Known rows, with every step that occurs:
keve, noba: [ 3.30  2.07 -0.42 -0.20 -2.25 -1.69  0.19 -5.10 -0.65 -0.75  5.01 -0.15
  0.00 -3.25  0.89 -1.14 -0.73  1.93]
somup, sarato, zoda, noba: [ 2.39  4.08 -0.86 -1.70 -0.50 -0.56  0.24 -4.50  1.49 -1.30  4.88 -2.00
  1.11 -2.08  2.14  1.11  0.76 -0.92]
somup, sarato, keve: [-0.18  2.36 -0.83 -1.11 -3.53 -1.41  0.09 -2.52 -0.55 -1.08  3.77 -2.83
  0.62 -2.15  3.00  0.06  1.80 -2.13]
keve, noba, somup: [ 3.88  1.80  0.18  0.46 -2.23 -0.65  0.77 -7.25 -0.19 -1.40  7.10  0.56
  2.64 -1.76  1.16  0.32 -1.36  1.76]
keve, noba, gubo: [ 5.23  1.85 -0.30 -0.27 -2.77 -0.63 -0.25 -6.48 -0.02 -0.81  5.02  0.69
  0.83 -2.13  1.67 -1.49  0.91  0.70]
noba, rugo: [-0.31  2.98  0.80  0.21 -0.86 -1.07  1.04 -5.69 -0.53 -0.37  5.27  2.31
 -0.62 -3.01 -0.18 -1.16 -1.11  2.91]
sarato, zoda: [ 0.30  3.41 -0.72 -1.82 -1.15 -1.15  0.20 -4.83  1.44 -1.67  4.13  2.60
  1.68  1.10 -0.78  0.46 -1.36  0.90]
somup, noba, gubo: [ 1.79  3.65  0.06 -0.72 -2.46 -0.45  0.53 -5.19  2.13  1.25  3.76  1.39
 -0.04 -2.65  1.42 -2.30  1.84  0.20]
gubo, sarato, keve, noba: [ 2.94  3.42 -1.86 -0.87 -4.98  1.89 -0.79 -4.37 -1.99 -1.64  5.35 -3.04
  1.09 -2.16 -0.45 -0.49  2.15 -1.83]
sarato, keve, noba, somup: [ 2.38  1.82 -1.20 -0.10 -5.31 -1.08  0.37 -6.16 -0.20 -1.44  7.30 -1.51
  3.14 -1.17  0.20 -1.04 -0.21 -0.55]
zoda, noba: [ 3.47  3.57 -0.03 -0.25 -0.11 -0.50  0.58 -3.65  0.68 -1.55  4.63 -0.34
 -0.94 -3.34  0.76 -1.20 -0.11  1.71]
sarato, somup: [ 0.97  0.67  1.15 -1.79  0.13 -2.10  0.57 -6.76  0.70 -1.97  3.79  2.61
  2.02 -0.27  0.66  1.05  1.11  0.37]
zoda, noba, gubo, sarato: [ 6.16  4.14 -0.40 -0.42 -0.94  2.80 -0.31 -5.50  0.44 -1.91  4.90 -0.59
  0.05 -2.17  1.05 -0.74  3.00 -0.84]
rugo, noba, somup, sarato: [ 0.96  3.49  1.10  0.28 -1.05 -0.14  1.91 -5.68  0.29 -4.16  7.60 -2.04
  2.05 -1.75  4.60  0.65  1.02  1.17]
rugo, noba: [ 0.31  3.68  0.65 -0.21 -1.13 -1.19  1.41 -3.51  0.01 -3.74  5.36 -0.87
 -0.65 -2.24  2.65 -1.55  0.38  2.75]
somup, sarato, zoda, noba, rugo: [ 2.11  4.45 -0.63 -1.17 -0.46 -0.23  0.68 -5.76  1.15 -0.75  5.98 -1.81
  0.87 -2.97  1.51  0.65  0.61 -0.40]
somup, sarato, zoda: [ 0.41  3.34 -0.57 -1.99 -1.08 -1.13  0.26 -4.20  0.68 -1.24  3.99 -0.49
  1.44 -0.66  2.31  1.52  0.53 -0.99]

Rows:
[-0.67  4.49  0.30  0.08 -1.74 -1.34  1.39 -5.62  1.31  2.00  5.45  0.93
 -1.02 -5.07 -0.56 -2.71 -0.31  2.68] => somup, noba, rugo
[ 3.01  2.09 -1.23 -0.92 -4.73 -0.89 -0.19 -4.85 -0.41 -0.66  5.11 -3.85
  1.35 -2.78  3.43 -0.61  2.87 -2.89] => somup, sarato, keve, noba, gubo
[ 4.09  2.05  0.41 -1.76 -1.32  2.25 -0.56 -7.67  0.00 -2.41  3.75  1.89
  2.31  0.71  1.26  1.36  4.19 -2.33] => noba, gubo, sarato, somup
[ 0.94  3.43  1.17  0.45 -1.25 -0.41  1.92 -5.82  0.54 -4.31  7.46 -0.16
  2.01 -0.88  2.82 -0.13 -0.14  2.50] => rugo, noba, somup
[ 2.58  3.76 -1.81 -0.33 -5.03  2.12 -0.52 -5.57 -2.15 -1.14  6.45 -2.90
  1.01 -3.10 -0.91 -0.96  2.02 -1.32] => gubo, sarato, keve, noba, rugo
[ 1.03  2.03  1.01 -0.17 -0.87 -0.02  1.13 -5.68  0.13 -1.90  5.65  0.52
  2.95 -0.37  3.35  2.41  0.05 -0.15] => noba, somup, sarato
[ 0.51  1.89  0.73 -1.76 -0.59 -2.24  0.91 -7.14  1.97  0.08  4.23  1.48
  1.68 -2.37  0.24 -0.23  1.76  0.37] => sarato, somup, noba
[ 5.93  2.68 -0.78 -0.56 -3.09  1.76 -0.68 -6.79 -0.83 -1.14  5.20 -0.47
  1.16 -2.21  1.36 -0.59  2.14 -0.54] => keve, noba, gubo, sarato
[ 1.98  1.74  0.86 -1.86 -1.10 -1.39  0.67 -8.42  2.61 -0.01  4.34  2.18
  2.23 -1.54  0.82 -0.36  3.12 -0.74] => sarato, somup, noba, gubo
[ 0.54  1.95  0.07 -0.19 -3.06 -0.17  0.94 -5.65  0.09 -1.94  6.23 -0.87
  3.69 -0.16  2.80  1.79  0.68 -1.60] => noba, somup, sarato, keve
[ 2.89  4.10  0.25  0.47  0.06 -0.26  0.98 -5.78  0.29 -0.77  6.45 -0.14
 -1.21 -4.72 -0.24 -1.94 -0.52  2.58] => zoda, noba, rugo
[ 3.79  1.82  0.10  0.21 -2.21 -0.40  0.76 -6.98 -0.43 -1.36  7.16 -1.28
  2.76 -2.47  2.82  0.95 -0.21  0.54] => keve, noba, somup, sarato
[ 3.13  5.69 -1.28 -1.04 -1.10  3.24 -0.17 -6.32  0.10 -1.89  6.21 -0.63
  1.18 -1.69 -1.87  0.65  1.05 -0.33] => gubo, sarato, zoda, noba, rugo
[ 3.38  3.54  0.67 -1.06 -1.60  1.76  0.58 -7.21  0.18 -4.38  6.07 -0.99
  1.51 -0.77  2.86 -0.23  4.34 -0.53] => rugo, noba, gubo, sarato, somup
[ 1.80  2.15 -1.29 -0.82 -4.48 -1.45 -0.02 -3.72 -0.98 -0.71  5.04 -4.26
  0.89 -3.37  2.90 -0.44  1.79 -1.96] => somup, sarato, keve, noba
[ 6.44  3.42 -0.03 -1.07 -0.33  2.38 -0.25 -7.29  0.75 -2.35  5.24 -0.26
  1.26 -1.75  0.77  0.06  3.86 -1.67] => zoda, noba, gubo, sarato, somup
[ 3.64  3.27 -0.25  0.20 -1.69  0.48  0.96 -5.59  0.90 -1.95  7.24 -2.74
  2.29 -2.50  2.14  0.41  0.85 -1.08] => zoda, noba, somup, sarato, keve
[ 2.61  5.06 -0.96 -1.53 -2.83  1.90 -0.05 -6.21  2.24  0.64  4.34  0.58
  1.46 -1.58 -0.02 -1.02  2.82 -1.40] => somup, noba, gubo, sarato, zoda
[ 2.23  3.51  0.91 -0.24 -1.70 -0.33  0.97 -5.15  0.67 -3.74  5.52 -0.08
  0.25 -1.23  3.52 -1.83  2.11  1.36] => rugo, noba, gubo
[ 3.64  5.32 -1.66 -1.69 -1.11  2.98 -0.40 -5.18  0.22 -2.40  5.08 -0.76
  1.36 -0.77 -1.25  0.93  1.27 -0.78] => gubo, sarato, zoda, noba
[ 3.87  5.16 -1.34 -1.14 -1.07  3.55 -0.02 -6.67  0.51 -2.78  6.48 -0.40
  3.00  0.21 -1.11  1.82  0.95 -0.91] => gubo, sarato, zoda, noba, somup
[ 5.32  3.44  0.05 -0.34 -0.62  0.62  0.28 -5.39  1.40 -1.55  4.80  0.59
 -0.20 -2.27  1.61 -1.47  1.62  0.22] => zoda, noba, gubo
[ 5.67  4.21 -1.04 -0.63 -2.67  2.66 -0.42 -5.42  0.38 -2.02  5.36 -1.77
  0.62 -2.10  0.69 -1.35  3.43 -2.09] => zoda, noba, gubo, sarato, keve
